Each row was made from one small tree. The marks that hang from a mark follow it in brackets, in the order of their numbers. Every link used is in the known rows. Write each row's tree.
Known rows:
k794[k540 k831]: +1.85  +2.28  -3.93  +1.91  -0.57  -2.06  +5.84  -0.82  -0.72  -0.02  -0.64  +2.59  +0.79  -3.41  -1.14  +0.55  -1.08  -1.07  +0.83  +1.15  -2.09  +1.59  -0.30
k763[k29[k300 k787[k146]] k794]: -0.59  +4.91  -2.10  -1.16  -0.12  -1.72  -2.99  -5.80  -2.21  +0.50  -7.93  +2.40  +1.89  -6.39  +2.11  +1.62  +3.53  +3.23  +6.14  -0.71  +2.92  -1.75  +4.54
k794[k540[k830] k831]: +0.92  +2.71  -3.46  +2.72  -0.70  -0.30  +6.67  -0.52  +0.50  +0.51  -1.04  +2.09  +0.21  -1.94  +0.51  -0.33  -1.59  -1.62  -0.36  +1.09  -1.02  +1.62  +1.06
k831[k794]: -1.24  -0.12  -1.71  -0.74  +1.85  -2.42  -0.78  +0.95  +0.04  +0.32  -0.83  +1.20  -0.81  +0.00  +2.65  +0.86  +1.53  +1.23  +1.58  -0.48  -0.93  -1.56  +0.53
k794[k540[k830]]: +0.73  +1.77  -1.73  +2.31  -1.39  -0.59  +2.61  +0.42  +1.30  +0.15  -2.09  -0.22  +0.37  -1.10  +2.81  -0.65  -0.94  -1.85  -1.52  -0.38  -0.16  +1.36  +1.30
k540[k830]: -1.43  +0.69  +0.77  +1.23  -0.23  +2.39  +1.25  +0.44  +1.71  +0.74  -0.60  -0.81  -0.78  +2.11  +2.39  -1.24  -0.87  -0.80  -1.57  -0.13  +1.58  +0.19  +1.92
k146[k787]: -1.80  +0.00  -0.31  +0.17  -0.39  -0.31  +1.29  -1.21  +0.39  +2.37  -0.06  -0.28  -0.38  -2.58  +0.54  +0.39  +0.21  +1.14  +0.97  +0.84  +1.70  +1.72  +3.34
k29[k300 k763[k794[k831]] k787]: +0.27  +5.80  -1.79  +0.71  -0.17  -2.77  +3.49  -4.52  -1.58  -1.31  -5.93  +6.00  +4.43  -4.94  +0.38  +4.22  +2.67  +3.55  +6.01  -0.96  +3.93  +1.20  +5.44
k787[k29 k146]: +0.05  +3.15  -4.98  +1.03  -4.08  +1.06  +1.48  -2.19  -1.52  +1.99  -2.70  +1.73  -0.89  -1.26  +0.02  -0.87  -0.25  +2.07  +0.20  -0.62  -1.18  +4.28  +1.10
k300[k29[k787]]: +0.16  +2.26  +0.27  +1.41  +0.99  -1.19  +0.73  -1.15  +1.99  -1.42  -0.72  +1.25  +1.13  -0.77  +0.13  +1.21  +0.38  -0.22  +0.37  +1.16  +0.47  +3.44  -0.10
k830[k540]: +1.38  -0.79  -2.64  -0.81  -3.05  -1.80  +1.90  -1.96  +1.18  -0.39  +0.68  -0.23  +0.29  +0.59  -1.63  +0.33  -0.31  -3.29  +0.28  +0.10  -1.32  +1.10  +1.47
k787[k29[k300 k763] k146]: +0.25  +5.02  -5.81  +2.29  -5.41  +0.33  +2.67  -4.30  -3.92  +0.18  -5.05  +3.95  +1.40  -1.64  +0.99  +1.32  +0.24  +3.43  +2.11  -1.85  +0.19  +3.63  +3.15
k831[k794[k540[k830]]]: -0.77  +1.07  -2.93  +0.83  +0.92  -2.84  +1.12  +1.12  +0.92  +0.47  -2.16  +0.96  -0.48  -0.75  +4.62  +0.45  +0.79  -0.01  +0.50  -0.76  -1.01  -0.51  +1.43
k300[k29[k763 k787[k146]]]: +0.17  +3.41  -2.32  +2.96  -1.13  -1.31  +2.63  -1.76  +0.49  -1.77  -2.75  +3.15  +2.27  -1.01  -0.29  +2.10  +0.62  +1.23  +1.45  -1.00  +0.91  +3.45  +1.71
k763[k29[k300 k787[k146]] k794[k540]]: +0.57  +5.88  -3.62  -0.12  -1.07  -3.24  -1.77  -5.80  -2.22  +0.35  -9.06  +2.65  +2.66  -8.11  +2.88  +1.76  +3.23  +2.34  +5.91  -1.01  +2.05  -0.84  +4.64
k300[k29[k763[k794[k540[k830] k831]]]]: -0.44  +4.61  -2.84  +3.46  +0.35  -2.82  +2.24  -1.49  -0.97  -1.77  -1.75  +3.00  +1.99  +0.77  +1.55  +1.30  -0.71  +0.68  +1.27  +0.69  -0.92  +2.29  +0.45
k300[k29[k763[k794[k540[k830]]] k787]]: -0.28  +5.22  -1.71  +2.87  +0.29  -3.43  +1.82  -1.46  +1.24  -1.70  -3.38  +3.24  +2.93  -1.09  +1.81  +1.83  +0.67  +0.83  +1.49  -0.10  +1.00  +3.50  +1.64
k763[k794]: -0.61  +1.97  -0.81  -1.10  +1.52  -1.49  -1.96  -0.99  -0.61  +1.41  -1.72  +0.47  +0.35  -1.16  +1.55  +0.04  +1.17  +1.59  +2.49  +0.56  +0.10  +0.20  +1.50
k146[k787[k29]]: -2.06  +2.27  -1.68  +0.20  -1.47  -1.58  +1.25  -1.56  -0.13  +2.77  -0.51  +0.93  -0.41  -2.72  +0.73  -0.11  -0.07  +1.96  +0.42  +1.49  +0.81  +3.67  +2.03
k787[k146]: +0.47  -0.07  -2.90  +0.99  -2.50  +2.80  +1.73  -1.54  -0.92  +1.56  -2.09  -0.07  -0.98  -1.19  -0.30  -0.14  +0.21  +0.91  +0.94  -1.47  +0.25  +1.33  +2.97

Write each row's tree:
-2.22  +3.12  -2.47  +1.03  -2.14  -2.69  +1.88  -1.47  -0.78  +2.14  -1.18  +2.28  +0.83  -2.44  +0.59  +0.48  +0.05  +2.73  +0.79  +0.46  +1.00  +3.29  +2.28
k146[k787[k29[k763]]]
+0.38  +2.18  -1.22  +1.90  -0.30  +0.22  +1.61  -1.96  +1.52  -0.70  -1.79  +1.21  +0.65  -1.31  -0.03  +1.13  +0.52  +0.15  +0.90  +0.33  +0.57  +4.04  +1.29
k300[k29[k787[k146]]]
+0.60  +5.81  -3.86  +1.40  -1.92  -0.80  +4.75  -5.55  -2.17  -0.18  -7.33  +6.03  +3.78  -5.75  +0.27  +4.11  +2.86  +4.20  +6.62  -1.93  +3.99  +2.04  +7.55
k29[k300 k763[k794[k831]] k787[k146]]
-0.50  +6.07  -3.27  +0.82  -2.15  -3.24  -0.02  -3.28  -3.33  -0.68  -3.85  +4.18  +2.48  -1.06  +1.97  +1.51  +0.58  +3.22  +2.33  -0.10  +0.03  +2.44  +0.95
k787[k29[k300 k763[k794]]]
-0.37  +4.89  -2.20  +0.53  +0.42  -4.05  +3.36  -1.44  +0.39  -0.26  -3.85  +5.66  +3.68  -3.95  -1.38  +2.45  +2.24  +3.37  +4.12  -1.23  +2.54  +1.26  +2.96
k29[k763[k794[k831]] k787]
-0.03  +6.03  -6.23  +1.76  -4.58  -0.47  +1.75  -4.75  -4.23  +0.89  -5.85  +4.20  +1.57  -2.17  +1.74  +1.34  +0.84  +4.21  +3.28  -1.54  +0.33  +3.75  +3.91
k787[k29[k300 k763[k794]] k146]
-1.05  +4.26  -2.32  -1.31  +0.10  -2.55  -3.03  -3.64  -0.89  +1.25  -6.47  +2.14  +1.40  -5.68  +0.91  +0.33  +3.14  +3.04  +4.89  -0.84  +1.91  -1.70  +2.86
k763[k29[k787[k146]] k794]
+0.10  +2.89  -1.30  -0.02  -1.70  -0.25  -0.98  -4.71  -1.58  -0.80  -6.14  +1.96  +1.67  -5.41  +0.59  +1.64  +2.36  +1.67  +3.63  -1.45  +2.72  -1.91  +3.03
k763[k29[k300 k787[k146]]]
-0.13  +4.48  -2.65  +2.49  -0.37  -2.08  +1.67  -2.27  +0.19  -1.08  -3.55  +3.35  +2.36  -1.54  +0.53  +2.10  +1.15  +2.16  +2.65  -0.68  +0.98  +3.64  +2.52
k300[k29[k763[k794] k787[k146]]]
+1.21  +2.19  -0.84  +0.34  -1.96  +2.33  +2.60  -4.60  +0.17  +0.25  -5.26  +1.75  +1.32  -5.09  +0.60  +2.63  +2.20  +1.38  +3.55  -1.19  +3.85  +2.67  +6.09
k29[k300 k787[k146]]
-0.07  +3.55  -0.76  +2.66  +0.04  -2.78  +1.77  -1.01  +0.89  -2.54  -1.68  +3.16  +2.71  -0.51  -0.16  +2.10  +0.49  +0.82  +0.96  -0.32  +0.77  +2.91  +0.13
k300[k29[k763 k787]]
-0.12  +4.95  -4.18  -0.03  +0.78  -4.77  -0.73  -3.19  -2.81  +0.29  -4.65  +2.97  +1.56  -5.27  +0.81  +0.14  +1.23  +1.51  +4.16  +0.88  -1.18  -2.46  +0.16
k763[k29 k794[k540 k831]]
+0.05  +5.85  -3.65  -0.41  +1.02  -5.29  +0.19  -3.52  -0.92  +0.50  -5.99  +4.06  +2.40  -7.43  +0.20  +0.77  +2.39  +1.87  +4.91  +0.58  +0.46  -1.22  +1.29
k763[k29[k787] k794[k540 k831]]
-0.57  +3.58  -1.77  +2.33  +0.67  -3.00  -0.10  -1.33  -1.25  -1.99  -1.34  +2.36  +2.09  +1.25  +1.20  +1.57  +0.00  +1.25  +1.56  +0.27  -0.70  +1.68  -0.04
k300[k29[k763[k794]]]
-1.22  +4.36  -0.92  -1.80  +1.42  -3.90  -3.92  -2.89  -0.38  +0.55  -5.45  +2.21  +1.88  -5.15  +1.01  +0.44  +3.06  +2.59  +4.31  -0.22  +1.79  -2.37  +1.42
k763[k29[k787] k794]
-1.89  +3.61  -2.38  +1.15  -2.48  -2.16  +1.99  -3.10  -1.71  +1.46  -2.16  +2.52  +1.17  -2.92  +1.42  +1.42  +0.24  +2.78  +1.71  +0.55  +1.75  +3.29  +3.47
k146[k787[k29[k300 k763]]]
-0.87  +4.90  -3.49  -0.93  +0.60  -2.37  -0.18  -4.28  -1.45  +1.44  -5.69  +3.84  +1.24  -6.25  -0.69  +0.55  +2.76  +3.24  +5.62  +0.13  +1.30  -1.64  +2.63
k763[k29[k787[k146]] k794[k831]]
+0.60  +4.05  -0.45  +1.27  -1.63  -1.86  +2.90  -3.30  -0.75  -2.37  -5.12  +4.55  +4.33  -3.81  +0.44  +4.09  +2.28  +2.26  +3.69  -2.22  +4.22  +0.99  +4.53
k29[k300 k763 k787]
-0.16  +4.34  -6.08  +2.19  -4.96  -0.55  +2.50  -2.05  -2.56  +0.89  -3.60  +3.69  +0.87  -0.88  -0.28  +0.07  -0.03  +3.25  +0.77  -2.00  -0.75  +3.54  +1.37
k787[k29[k763] k146]
+0.32  +5.44  -3.51  +2.37  -1.16  -2.29  +3.44  -3.98  -3.66  -1.45  -5.20  +4.49  +3.52  -2.26  +2.69  +3.08  +0.69  +2.20  +4.30  -0.78  +1.56  +0.16  +4.62
k29[k300 k763[k794[k540[k830] k831]]]
+0.06  +6.37  -6.81  +1.89  -4.37  -0.39  +3.12  -5.08  -4.51  +0.91  -5.56  +4.95  +1.51  -2.55  +0.88  +1.45  +0.56  +4.32  +3.72  -1.00  -0.13  +3.73  +3.76
k787[k29[k300 k763[k794[k831]]] k146]
-2.10  +4.25  -2.56  +0.72  -1.89  -2.65  +1.21  -3.44  -2.01  +2.02  -2.83  +2.62  +1.37  -3.32  +1.98  +1.39  +0.60  +3.43  +2.61  +0.80  +1.81  +3.32  +3.93
k146[k787[k29[k300 k763[k794]]]]
+0.16  +6.07  -7.76  +2.27  -4.43  -1.97  +3.53  -2.95  -3.18  +1.60  -4.74  +4.85  +1.24  -2.62  +0.00  +0.28  +0.11  +3.64  +2.26  -1.36  -1.49  +4.29  +2.13
k787[k29[k763[k794[k540 k831]]] k146]
-0.16  +4.42  -3.33  +0.98  -1.63  -2.11  +2.49  -2.00  +0.22  +0.68  -5.80  +4.51  +3.08  -4.30  -0.46  +2.12  +2.74  +3.96  +4.16  -3.02  +3.00  +2.14  +5.18
k29[k763[k794] k787[k146]]
-0.74  +4.99  -0.63  -1.68  +1.04  -3.04  -3.80  -5.05  -1.75  -0.25  -6.91  +2.44  +2.36  -5.84  +2.28  +1.65  +3.37  +2.80  +5.70  -0.08  +2.82  -2.41  +3.13
k763[k29[k300 k787] k794]
-2.41  +3.84  -2.73  +0.66  -1.59  -3.19  +1.27  -1.85  -0.99  +2.50  -1.71  +2.45  +0.90  -2.81  +1.09  +0.50  +0.33  +3.33  +1.64  +0.70  +1.09  +3.38  +2.73
k146[k787[k29[k763[k794]]]]
-0.06  +4.60  -2.62  +1.28  -0.47  -2.00  +2.32  -4.08  -4.20  -1.50  -4.11  +4.57  +3.29  -1.76  +1.27  +3.33  +1.09  +3.15  +5.06  -0.55  +1.69  -0.68  +3.81
k29[k300 k763[k794[k831]]]
